Each row was made from one path, in order. Every step used is in the known rows, and no mark comes twice. Write each row's path.
(in the rows, 128 means zero)
Known rows
daniz -> kina -> noneki: [146 138 121 152 109 154 152 114 124 195 133  82  79 111 136 119 154 176
 146  99 136 106 159 158 125 127 127 128 122 129  73 115 161  98 123 131]
futo -> kina -> zapos: [128 165 138 160  72  90 150 104 145 195 114  66  86 137 120 106 157 178
 174 105 152 106 103 122 152 163  88 107 135 116 127 179 155 148 127 165]
zapos -> kina -> fozek: [132 147 113 125 116 118 180 139 108 144 104  22 114 122 167 109 138 166
 142 139 155 136 117 142 111 157 133 144 109  81 104 108 140 112 112  85]
zanov -> kina: [101 145 127 158 117 130 120 111 172 134 120  80  84 138 144 139 125 156
 105 124 141 112 153 131 156 130 126 104 132 129 146 121 152 105  99 127]
futo -> kina: [118 158 147 137 110  92 129  97 126 161  91 100  85 139 107 100 137 152
 177 134 147 120 120 134 140 163  94  97 160 126 128 171 141 139 144 138]
kina -> zanov: [115 167 109 152 107 112 134  96 152 145 107  90  89 129 121 119 132 170
 134 172 129 142 141 139 144 113 144 136 116 110  98 129 138  86 119 127]
kuri -> kina: [ 94 164 147 127 143  98 160 117 122 135  98 116  99 127 121 120 134 150
 160 148 132  92 153 117 135 135  80 119 157 128 148 129 138 108 127 107]
siketi -> zapos -> kina: [137 150 120 145 113 120 155 134 129 162 128  57 111 109 115 174 156 119
 148  94 114 164 129  81 119 185 115 135 104  73 124 123 149 122 140  83]
zanov -> siketi: [ 99 126 125 133 110  91 133 130 106 155 144 128  99 111 135 141 141 175
 154 148 117 108 134 142 120 123 147 113 148 125 168 126 137 147 108  95]
kuri -> siketi -> zanov -> kina: [ 64 194  82 181 112 106  96  92 217 158 101  94 113  84 176 129 125 142
  93 141 124 111 167 160  99  98 163 160 166 124 153 143 167 134 108 140]
mifi -> kina: [131 146 112  88 122 133 150 156 112 110 119 119 113  88 154 142 134 145
 123 130 150 130 143 147 158 153  85 107  86 115 153 147 151 148 137 129]
fozek -> kina -> zanov -> siketi: [103 121 120 128 102  90 108 109 130 121 147 104  54 137 117 118 121 193
 160 188 130  96 134 204 105 111 149 113 128 141 121  78 148 111 103 135]
mifi -> kina -> zanov -> siketi -> zapos: [112 154 115 128 127 131 136 128 123 121 150 127  56  91  92 191 153 170
 164 145 110 166 138 145 127 174 137 152  62  84 166  83 157 164 128 110]
kuri -> kina -> zanov -> siketi: [ 68 165 147 153 131  84 141  71 116 146 133 106  59 142  90 121 136 196
 181 196 116  89 152 145 111 106 135 142 161 118 158  81 148 107 106  94]
mifi -> kina -> daniz: [118 140  91 105 104 148 157 152 128 147 125 103 137  63 151 139 151 143
 135  90 133 115 131 130 145 163 116 126  51  91 119 143 171 151 108 147]
sigug -> daniz -> kina: [132 129 106 107  91 112 158 116 145 148 134  48  98 104 117 125 130 150
 180 108 119 123  93 140  98 164 148 145 138  97  90 116 154 129 125 143]
siketi -> zanov: [120 177 103 139 102  84 117 122 160 182 118 127 115  71 159 140 134 136
 116 159 113 123 165 139  99 125 133 167 126 117 113 152 146 133 127  97]
daniz -> kina -> mifi: [124 146 134 134 108 120 164 110 150 157 130  97  60 126 121 117 146 124
 160 158 127 102 155 146 114 153 103 115 168 115  80 151 117  66 117 128]
zanov -> siketi -> zapos: [ 96 133 131 146 126 100 135 151 120 157 144 136  81 101 104 184 157 152
 176 123  94 148 133 113 118 167 136 136 118 107 167 113 136 162 118  82]
daniz -> sigug: [109 132 121 160 171  89 122 108 153 153 137  97 109 113 120 149 148 126
 149 114 121 122 122 132 121 139 114 143 161 117 135 151 126 120 123 149]
fozek -> kina -> daniz: [110 117  96 118  97 120 127 154 151 139 122  95 113  99 143 110 139 144
 151 109 127  90 123 152 118 144 120 108  92 133  82 122 157 115  95 159]
zanov -> siketi -> zapos -> kina: [116 129 128 149 110 104 146 124 107 172 159  72  95 106 108 187 163 140
 168 106 102 143 127  98 101 175 139 137 126  79 164  93 153 151 122  62]
zapos -> kina: [137 144 115 134 100 118 152 111 119 167 126  45 130 116 146 128 143 138
 123 116 135 123 133 112 125 139 120 113 134  97 120 134 149 109 127  96]
kuri -> siketi -> zapos -> kina -> daniz: [ 76 160  73 174 107 137 165 126 171 183 111  45 159  70 127 152 177 107
 157  50 108 154 105  79  93 170 159 160 106  54 110 141 166 137 117 131]
noneki -> kina -> kuri -> siketi: [104 130  84 115 136  76 166 161 151 177 102 137 147 118 156 110 119 133
 119 190 167 124 101 137 123 169  69 108 151  93 148 125 147 119 140 191]
siketi -> mifi -> kina -> kuri: [148 175 119  71 120 109 173 198 136 167 126 148 113 121 187 121 145 102
  82 195 146 147 172 124 139 229  83 117  50 104 131 132 156 146 155 166]
fozek -> kina -> noneki: [136 117 120 114 116 127 138 172 128 143 109 122  71 111 171 100 131 185
 131 139 155  94 154 201 140 106  89  91  96 156  61 118 144 110  99 143]
zanov -> siketi -> mifi -> kina -> zapos: [129 167 128 124  89 124 170 157 115 167 182 100 103 105 197 148 173 175
 106 125 131 114 169 162 138 184 139 119  69 109 161 124 176 187 111 164]
fozek -> kina -> futo: [139 102 112  70  88  45 136 171 111 107 127 140 111 129 137 114 112 164
 132 160 128  88 129 168 111 165  88 100  99 159  96 111 132 141  75 163]
fozek -> kina: [125 122 120 105 112 105 123 160 138 108 118 117  93 123 153 115 123 149
 140 148 142 102 135 177 131 137  90  91 126 153 110 128 141 111 125 144]
kuri -> siketi: [ 73 160  96 148 122 110 149 139 155 130  84 120 140  93 163 111 136 147
 132 137 139 127 123 143 131 104 133 115 163 120 145 176 136 126 129 145]
noneki -> kina: [139 123 118 118 134 107 143 125 112 145 139 107 126 117 144 137 125 158
 118 140 155 120 128 155 136 153  82  99 142 110 125 110 149 116 129 152]
siketi -> kuri -> kina: [104 171 143  98 163  91 157  94 104 127 109 110 121 109 143  76 151 143
 161 158 117  79 150 108 123 119  80 172 155 138 147  92 158 128 142 102]
kuri -> kina -> zanov -> siketi -> mifi: [ 70 201 171 156 134  91 148  74 119 156 143 111  63 163 129 106 151 170
 140 209 105 101 194 156  96 145 165 148 151 122 128  71 154 113 112 118]

Which path is each row?
[148 102 107  85 108  43 159 135  93 144 150 134 143 121 129 134 117 175
 111 153 143 108 124 147 116 186  79 113 120 118 113  97 140 140  78 169] : noneki -> kina -> futo
[141 122 104 114  90 136 177 128 136 178 130  54  82  91 136 107 138 187
 170 101 131 110 113 162 104 134 145 146 107  97  41 109 157 129 100 144] : sigug -> daniz -> kina -> noneki
[ 89 126 101 176 156 103 125 102 170 183 144  78 130  93 112 147 166 122
 163  76 107 101 107 114 109 147 143 161 127  98 103 145 140 125  97 167] : kina -> daniz -> sigug
[ 98 184 105 160 121 111 118 124 185 149 107  73  69 105 178 122 121 165
 106 164 138 120 164 164  98 141 157 190 102 111 117  91 152 128  84  98] : siketi -> zanov -> kina -> fozek
[ 95 138  72 104  92  84 182 154 185 178  98  81 122 100 128 100 126 126
 178 154 131 127  66 119  80 176 135 154 142  79 109 130 149 133 141 182] : sigug -> daniz -> kina -> kuri -> siketi
[124 152 136 118 104  62 148 135 142 212  88 125  81 153 104  91 130 129
 178 192 153 120 104 101 138 200  64 105 133 108 135 165 139 134 153 145] : futo -> kina -> kuri
[102 179 107 165 104 107  92  94 197 171 128  93  90 100 157 149 124 142
  94 144 118 107 179 142 112 124 144 156 133 122 132 118 168 122 106 107] : siketi -> zanov -> kina
[115 130 100 189 158 117 138  96 170 200 158  24 129  84  83 185 193  90
 179  35  93 140  98  72  82 199 140 188 101  52  97 112 154 128 109 127] : siketi -> zapos -> kina -> daniz -> sigug
[139 114 110  83 109  81 143 196 149 153 111 143  87 135 143 108 116 121
 141 196 145 105 120 140 127 171  58  94 100 136 115 120 139 102 134 154] : fozek -> kina -> kuri
[ 88 146 135 150 114 118 141 126 179 130 111  98  46 144 139 119 124 140
 111 171 153 100 174 143 151 129  99  95 156 125 101 144 114  75  62 126] : zanov -> kina -> mifi
[ 59 131 135 149 197  69 133  53 118 178 172  88 123  93 104 101 191 141
 214 108  83  40 121 112  64 130 140 225 170 120 163  58 171 163  94 133] : zanov -> siketi -> kuri -> kina -> daniz -> sigug
[117 127 118 102  92 103 187 126 162 141 122  67  66 112 117 108 134 133
 185 155 126 113 115 150  93 162 125 129 156  88  46 141 116  95  95 141] : sigug -> daniz -> kina -> mifi
[ 65 167  96 166 139 110 145 168 222 163  94 123  86 125 122 151 135 107
 131 146 127 161 123  87 133 189 107 138 110  93 169 123 155 125 129 153] : zanov -> kina -> kuri -> siketi -> zapos
[ 92 180 138 159 107 100 129  95 135 166 154 110  78 147 151 115 148 170
 112 196 105 135 180 167 103 145 198 141 123 118 109  96 144 122 108 131] : kina -> zanov -> siketi -> mifi
[152 125 108 143 100 107 166 130 135 174 158  72 132 117 153 147 140 184
 122 108 165 112 113 144 156 153  79 107 120  98 121 119 162 124 112 179] : noneki -> kina -> zapos
[133 169 112 169 108 125 144  89 154 163 126  37  89 120  92 161 154 133
 151 123 115 186 133  95 118 168 139 162  91  59  91 100 150  98 137  89] : siketi -> zapos -> kina -> zanov
[123 140 118 125 108 106 116 123 150 106 117  93  71 140 125 105 115 170
 141 177 139 119 138 186 131 117 118 116 109 140  81 106 143  80 119 152] : fozek -> kina -> zanov
[118 103  98 164 175  95 126  89 153 182 166  75 146  96 112 149 152 131
 151  81 132  99 101 140 101 172 105 153 139  89 103 105 153 123  96 201] : noneki -> kina -> daniz -> sigug
[150 127 114 112  90  70 149 107 108 163 147 104 117 131 109 137 134 151
 150 123 100  99 132 124  95 188 127 140 124 134 111 111 147 127 100 152] : daniz -> kina -> futo
[106 155 155 126 106  76 152 109 147 160  86 123  46 141 109  85 143 138
 181 183 158 107 138 148 134 161  68  88 180 121  85 193 107 110 111 134] : futo -> kina -> mifi
[139 130 114 128  79 110 150 169 150 143 137  86  98 122 162 126 139 173
 142 114 149  93 119 167 147 131  85  96 101 141 109 137 153 120 109 170] : fozek -> kina -> zapos
[ 72 167 100 154 141 120 152 160 167 130  88 135 117  86 133 153 149 123
 157 107 115 168 123 111 125 151 125 141 131  98 148 160 132 141 144 131] : kuri -> siketi -> zapos
[ 93 130  86 101 116  79 151 200 176 142  81 148 111 122 159  91 117 122
 139 197 152 106 108 159 114 149  79  96 131 136 134 142 140 112 141 181] : fozek -> kina -> kuri -> siketi
[ 93 199 106 108 133 138 159 159 144 110 100 130 140  89 213 108 158 120
  84 139 145 146 172 170 129 171 132 116 108 121 144 165 160 160 150 187] : kuri -> siketi -> mifi -> kina
[113 165 143 106 165 116 173 110  94 157 109 118 100  99 160  61 160 182
 151 150 140  73 173 131 130  92  79 174 123 145 100  86 162 128 113 103] : siketi -> kuri -> kina -> noneki
[146 136 116 143 100 137 165 123 108 202 123  53 113 107 163 113 154 177
 112 111 151 113 151 140 132 111 123 113 104  97  67 128 151 111 102  96] : zapos -> kina -> noneki
[ 84 151 150  98 156  77 150  90  84 140 143 123 101 113 135  91 159 168
 182 167 106  59 150 127 103 109 115 171 171 144 184  64 165 158 123  79] : zanov -> siketi -> kuri -> kina
[114 125 121 152 139 100 128 100 123 151 168 114  72 120  84 179 142 185
 161 158 121 158 126 152 111 178 130 145 117  81 140  48 154 130 115 127] : noneki -> kina -> zanov -> siketi -> zapos
[106 174  51 112  84  62 159 135 215 215 107  89 126  64 142 112 125 112
 171 175 110 122  91 128  35 172 155 209 142  72 101 130 165 149 145 162] : sigug -> daniz -> kina -> kuri -> siketi -> zanov
[134 184 128  94 126 140 153 157 120 120 128 125 118 105 195 127 149 124
  84 145 135 144 188 153 144 194 114 111  76 117 125 142 163 153 147 155] : siketi -> mifi -> kina
[117 143  95 156  99 137 160 127 149 199 135  37 134  82 115 169 172 109
 156  55 100 148 114  62 106 192 138 153  72  56  94 116 168 126 115  98] : siketi -> zapos -> kina -> daniz
[105 175  97  75 108  78 172 174 118 107 115 157 160  95 200 108 145 134
  77 152 131 130 168 167 108 201 130 130  84 124 132 146 151 190 101 209] : kuri -> siketi -> mifi -> kina -> futo
